Known rows, with every way that one mark hangs from another
Z_398(Z_39(Z_351)): [ -4 -14 -12   6  -5  -6 -14  -4  -4   4 -23  -8   0  -1 -17 -19  23 -16
  -6  -1 -13   7   5   2]
Z_782(Z_259 Z_620(Z_192 Z_977(Z_863))): [  4   7   7  -1 -15  15 -11   4 -14  -5 -65  -1  -9  12  -5  22  -5  18
 -11  -7   9  25   9   6]
Z_192(Z_259(Z_782(Z_620(Z_977)))): [ -8  17   0   6 -11  12  -2 -10 -15   9 -79 -16  -6  13  -4  32 -33  -6
  -7 -18  -6  -2   9   7]
Z_192(Z_259(Z_782(Z_620))): [-13  11  -2  15  -3   7  -3  -3  -7   9 -72 -15  -7   7 -12  27 -24 -12
  -2  -7 -12  -3  18  -1]
Z_977(Z_863): [  8  15   2   1  -4   1   5   8  -4  -6  14   0 -12  -3  -4  10   7 -12
  -8   6   9  10   7   0]
Z_398(Z_39): [  0 -19  -7   5   1  -2  -8  -1  -3   6  -8  -6   1  -4 -12 -13  15  -7
  -7  -3 -12   3   0  -4]
Z_977(Z_620(Z_192(Z_259) Z_351) Z_863): [-14  20   1 -41  -7   5   2  14 -26  -2 -11  -9 -15  -2   9  35  -6  10
  -4  -3 -13  31  31  -3]
Z_620(Z_192(Z_259) Z_351): [-12   0  -5 -39  -8   4   2   4 -13   4 -36 -16  -9   5   0  24   1  13
   4  -9 -19   4  10  -1]
Z_863(Z_977(Z_620)): [ -9  10   4   5   2   1  -3  -1 -14  -8  10   6  -7  -7   7   5 -28  -4
   1   8  -2  34  26   1]
Z_620(Z_351): [-10  -7   0 -25  -1   0   2   2  10  -4  21 -17  -6  -6   3  13  -1   3
   6  -5 -12  -3   3  -3]
Z_192(Z_259(Z_782)): [ -8  16  -4  11  -4   4   0  -5  -6   9 -53  -1  -8   8 -14  15 -16 -20
   0  -8  -7   2  14   1]
Z_259(Z_782): [ -5   7  -2   4  -5   2  -3  -6  10   6 -27   7   5  -1 -15   1 -14 -11
   2  -7  -3   0   9   2]
Z_863(Z_977(Z_620(Z_192))): [ -9   6   3 -19  -4   3  -8   0 -20  -4 -20  14   1  -5   5   3 -18  16
   1   5  -3  44  24   3]
Z_863(Z_977(Z_620(Z_192 Z_351))): [-18  -2   3 -42  -5   2  -4   5 -11  -7   0  -4  -7 -11  10  16 -21  18
   6   1 -17  39  30   0]
Z_39(Z_351 Z_398): [ -8  11  -7   0  -9  -8 -10   6 -12  -6 -34  -7   5   0 -12 -19  15  -2
  -1   5  -2   7  14  11]
Z_259(Z_782(Z_620)): [ -9   1   1   3  -3   5  -6  -1   9   5 -42  -8   4  -2 -11  13 -20  -3
   0  -7  -8  -4  11   1]
Z_620(Z_977): [  4   8   1 -11  -8   5   1  -7 -10   0 -10   0   2   6   6   6 -10   5
  -4 -10   8   3 -10   7]
Z_259(Z_782(Z_620(Z_192 Z_351))): [-18 -11   0 -47 -11   6 -10   2   9   7 -50 -17   6  -3  -9  22 -17  18
   6 -14 -21   1  15   2]
Z_977(Z_620(Z_351)): [-20  -4   4 -26   4  -2  -4   7   2  -5  31 -13  -1  -9  15  13 -15  11
   8  -6 -17  12  21  -2]
Z_620(Z_192 Z_351 Z_977(Z_863)): [  3  13   4 -62 -21   8   5   3 -13  -6  -6  -8 -10   0   3  26   0  14
  -6 -12   2  16   2   6]

Rows
[-16  18  -3 -23  -4   6 -10  -4 -21  12 -68  12   4   7  -6  13 -22   8
   1 -11 -13  27  25   2]	Z_977(Z_620(Z_192(Z_259(Z_782))))
[-15 -11   6  -2  -7  11  -8  -1  10  -7 -29 -27 -10   5   4  27 -23  14
   4 -16 -11   0   9   5]	Z_782(Z_259 Z_620(Z_351 Z_977))
[ -6   2   9   1 -11  11  -4   7   7 -15 -16 -27 -23   4   3  38 -16   2
  -4 -11  -2   9  15   4]	Z_782(Z_259 Z_620(Z_351 Z_977(Z_863)))
[-12  18  -3 -50 -22  12   0  -9 -15   9 -71  -6  -8   9 -10  29 -21   4
   2 -26 -13   7   6   8]	Z_620(Z_192(Z_259(Z_782)) Z_351 Z_977)
[ -8  -3   0 -24 -10   8 -12  -1  -1  10 -73  -1  13   1 -15   9 -15  16
   1  -8  -9   7   8   3]	Z_259(Z_782(Z_620(Z_192)))
[ -1  -3   2 -33 -14  10  -8  -2 -19   6 -54  -6   9   9   6  14  -9  31
  -9 -12   0   6  -6   6]	Z_782(Z_620(Z_192 Z_977))
[-21  10   0 -31  -4   4  -1   3 -27  -4 -24 -10 -17  -3  10  31 -24   8
   5  -1 -22  37  36  -2]	Z_863(Z_977(Z_620(Z_192(Z_259) Z_351)))
[-13 -14   5 -28 -14  13 -13   0  -1  -3 -57 -19  -1   9   0  26 -15  32
   4 -19 -13  12   7   7]	Z_782(Z_259 Z_620(Z_192 Z_351 Z_977))
[-12   7   6 -50  -6   1  -2  14 -12  -6  18  -5  -6  -9   9  19  -4  20
   0  -3  -9  32  23  -2]	Z_977(Z_620(Z_192 Z_351) Z_863)
[  2  15   6 -29 -15   5   8   2  -4 -10  22 -15 -18  -3   5  29  -4  -5
  -7  -9   4   8   2   5]	Z_620(Z_351 Z_977(Z_863))
[  1  24   1 -47 -21  11   9   4 -28  -3 -31 -12 -21   7   3  41  -1   6
  -9 -14  -2  15   6   6]	Z_620(Z_192(Z_259) Z_351 Z_977(Z_863))
[ -4   8   8 -22 -13   8   5   8  -5 -10   6 -30 -15  -2  11  42 -13   4
 -10  -9  -1   3   7   2]	Z_782(Z_620(Z_351 Z_977(Z_863)))
[ 11  17   3 -35 -20   8   2  -1 -24  -2 -25   7  -4   7   0  12   5  12
 -12  -5  14  22  -3   8]	Z_620(Z_192 Z_977(Z_863))
[-17  12   0 -14 -14  11   1  -6  -6   6 -60 -30 -12   7  -2  43 -34  -5
  -1 -23 -18  -4  14   6]	Z_192(Z_259(Z_782(Z_620(Z_351 Z_977))))
[ -4   0   1 -59 -16   6  -1  -3 -10   0 -20  -8   1   2   7  15  -4  25
   2 -18  -7   7  -4   7]	Z_620(Z_192 Z_351 Z_977)
[ -3  16   4 -27  -5   2  -5  10 -22  -3  -2  12   1  -3   8   7   0  17
  -8   3   5  35  20   1]	Z_977(Z_620(Z_192) Z_863)
[ -8 -14   2   6  -2   8 -17   4   0   1 -67  -2   4   8  -8   8  -4  27
   3  -4  -6  14  11   0]	Z_782(Z_259 Z_620(Z_192))
[ 11  31   0 -23 -19  11   5   1 -35   2 -51   4 -14  14   0  27   2   4
 -15  -8  10  20   2   7]	Z_620(Z_192(Z_259) Z_977(Z_863))
